In the rows, zero is written as 128.
Known rows, with every step that occurs:
domu, metol: [ 84 125 127 129 136 145 129 131 111 130 147 132 146 133 115 139 155 126
 143 113 115 118 133]
vagan, godos, metol, domu: [ 95 132 143 146 132 170 127 124 103 130 141 105 131 114 133  94 165  96
 150 114 119 122 146]
metol, godos, lupu, nikabaz, tolido, vagan: [110 186 136 109 118 207 125 119 152 147  72 158 136  86 145  83 166 210
 164  68 148 108 145]
gipef, lupu, nikabaz, tolido, vagan: [ 92 136 126 128 116 187 132 122 151 128  80 122 108 103 135  62 170 149
 136  81 135 102 132]
feko, domu, metol, godos, vagan: [ 55 200 140 134 158 208 132 128 123 124 157 143 140 109 114  93 143 111
 162  93  92 115 137]
feko, domu, metol, godos, lupu, nikabaz, tolido: [ 82 150 133 115 127 223 137 107 108 132 139 158 156  92 132  60 182 200
 183  72 131 111 136]
nikabaz, lupu, godos: [143 139 138 132 136 101 123 120 159 159 145 122 115 106 131 108 135 148
 164 113 106 133 140]
godos, lupu, nikabaz, tolido: [154 126 124 104 130 166 134 112 129 133  96 137 137 106 146 105 164 215
 157  95 169 113 145]
vagan, godos, metol: [112 139 135 133 116 179 127 125 111 131 154 102 131 133 114  97 158 102
 132 118 128 111 168]
nikabaz, tolido, vagan, godos, lupu: [114 205 143 120 103 186 138 126 162 126  93 132 127 106 141 121 145 173
 159  74 153 102 146]
domu, metol, godos, lupu, nikabaz: [ 96 130 133 103 129 231 110 123 108 144 122 158 170  98 127  67 203 196
 163 102 164 125 149]
tolido, vagan, godos, metol, domu, feko: [  4 166 141 143 130 236 105 131 121 130 114 102 143 119 139  63 155  62
 148 104 101 115 160]
feko, domu: [ 93 147 129 139 122 136 137 118 124 113 152 120 125 127 132  88 122 110
 138 129 120 128 109]
godos, metol: [108 138 125 130 129 140 127 120 106 131 138 109 117 145 124 130 164 115
 125 123 128 112 150]
gipef, lupu: [124 115 131 131 115 161 123 126 133 119 118 121 105 119 129  83 155 111
 108 133 144 133 119]
vagan, godos, lupu, nikabaz, tolido: [160 126 133 107 116 208 133 117 132 131 110 130 151  97 137  72 158 199
 165  88 172 113 163]
feko, domu, metol: [ 48 144 128 139 129 152 138 120 108 114 171 125 142 131 120  98 151 110
 153 115 108 118 116]
lupu, gipef: [127 128 128 126 127 119 121 130 122 118 135 132 121 121 117 124 158 121
 125 150 152 148 140]
domu, metol, godos: [ 92 137 136 129 131 173 123 133 111 144 146 156 151 114 111 122 154 126
 146 105  97 126 136]
nikabaz, lupu: [121 131 132 130 139 111 130 129 150 127 153 129 123 115 133 157 153 136
 149 123 107 124 123]
tolido, nikabaz, lupu, gipef: [ 78 107 129 115 126 120 121 140 157 120 152 125 123 113 131 111 164 107
 149 146 142 133 138]
metol, domu, feko: [ 73 106 131 133 150 171 108 130 116 128 114 131 144 117 149  98 118  92
 140 129 104 144 125]
godos, lupu: [134 151 132 113 120 152 121 121 132 124 109 133 130 121 144 123 159 172
 136 129 177 130 129]
tolido, vagan, godos, lupu, nikabaz: [ 84 169 138 112 105 230 113 126 150 127  94 120 156  99 137  40 182 179
 160 103 194 113 152]
godos, lupu, nikabaz, tolido, vagan: [104 174 127 110 122 176 133 116 150 133  72 135 131 105 151 102 172 211
 162  77 167 100 141]
metol, godos, lupu, nikabaz: [138 132 134 104 122 212 109 120 125 145 104 153 153  94 137  54 174 195
 148 115 176 135 142]

Rows:
[ 70 125 134 135 150 174 100 114 104 163 115 103 127 124 144  47 133  88
 150 112 101 137 163]  lupu, godos, metol, domu, feko
[102 153 133 128 117 188 138 129 150 136 106 122 142 101 125  74 135 149
 162  69 120  97 157]  lupu, nikabaz, tolido, vagan, godos
[146 180 136 124 158 142 122 124 151 158 108 115 115 114 126  90 102 139
 150 101 132 126 163]  lupu, godos, vagan
[ 59 150 134 115 125 238 118 113 103 130 146 150 167  97 131  29 196 178
 173 104 155 124 128]  feko, domu, metol, godos, lupu, nikabaz
[ 91 181 139 124 164 201 123 138 126 141 134 152 143 110 109 136 149 126
 151  92 102 116 156]  domu, metol, godos, vagan
[ 52 115 129 134 152 187 108 122  95 132 122 111 134 132 144  96 153  82
 136 126 101 128 146]  godos, metol, domu, feko
[128 147 131 132 126 132 120 111 115 162 131 101 111 136 124  78 144 130
 138 113 127 121 166]  lupu, godos, metol
[ 69 183 145 153 127 166 145 124 130 133 108 111 114 107 139 121 158 109
 164  64  92  95 147]  nikabaz, tolido, vagan, godos, metol, domu
[142 185 140 127 169 128 124 124 173 155 132 116 109 102 131 117 129 146
 170  99 109 122 157]  nikabaz, lupu, godos, vagan
[ 65 157 138 143 133 191 137 120 123 138 102 108 132  98 139  71 178 130
 175  58 108  92 158]  lupu, nikabaz, tolido, vagan, godos, metol, domu
[ 98 162 137 114 157 144 123 134 185 157 124 108 116 108 140  79 109 122
 175 100 121 112 163]  tolido, nikabaz, lupu, godos, vagan
[123 132 134 134 111 164 114 110 120 154 121  91  90 128 122  37 170 116
 120 119 143 125 157]  gipef, lupu, godos, metol
[147 102 120 120 138 143 139 119 125 138 114 132 134 113 131 109 132 167
 149  91 121 112 145]  lupu, nikabaz, tolido
[135 150 132 111 123 144 115 124 125 113 117 137 123 114 133 118 187 165
 132 151 201 150 140]  godos, lupu, gipef
[134 120 135 107 115 221 115 121 128 128 119 122 161 102 134  43 174 181
 154 120 197 127 155]  vagan, godos, lupu, nikabaz
[139 150 141 114 108 185 114 128 130 112 133 129 136 106 123  86 180 149
 140 144 204 149 158]  vagan, godos, lupu, gipef
[121  85 124 122 122 192 115 122 125 125 112 116 124 111 128  34 177 136
 120 129 162 130 131]  gipef, lupu, nikabaz
[108 127 142 148 129 156 115 108 113 155 109  97  88 109 143  31 177 106
 137 110 133 137 136]  gipef, lupu, godos, metol, domu
[ 92 134 134 143 144 132 127 120  99 131 125 113 116 125 142 125 170 109
 142 119 118 124 131]  godos, metol, domu
[ 64 119 140 134 139 122 122 121 143 164 136  99 113 109 156  65 156 107
 182 103 106 118 144]  tolido, nikabaz, lupu, godos, metol, domu
[111 141 139 144 141 123 121 110 108 163 118 105 110 116 142  77 150 125
 155 106 116 131 146]  lupu, godos, metol, domu
[ 84 192 137 139 111 173 143 124 137 134 121 106 114 127 120 126 152 117
 148  70 102  85 169]  nikabaz, tolido, vagan, godos, metol
[ 97 137 135 132 103 222 133 126 156 128  96 115 122  93 125  32 164 135
 142  72 136 102 149]  gipef, lupu, nikabaz, tolido, vagan, godos
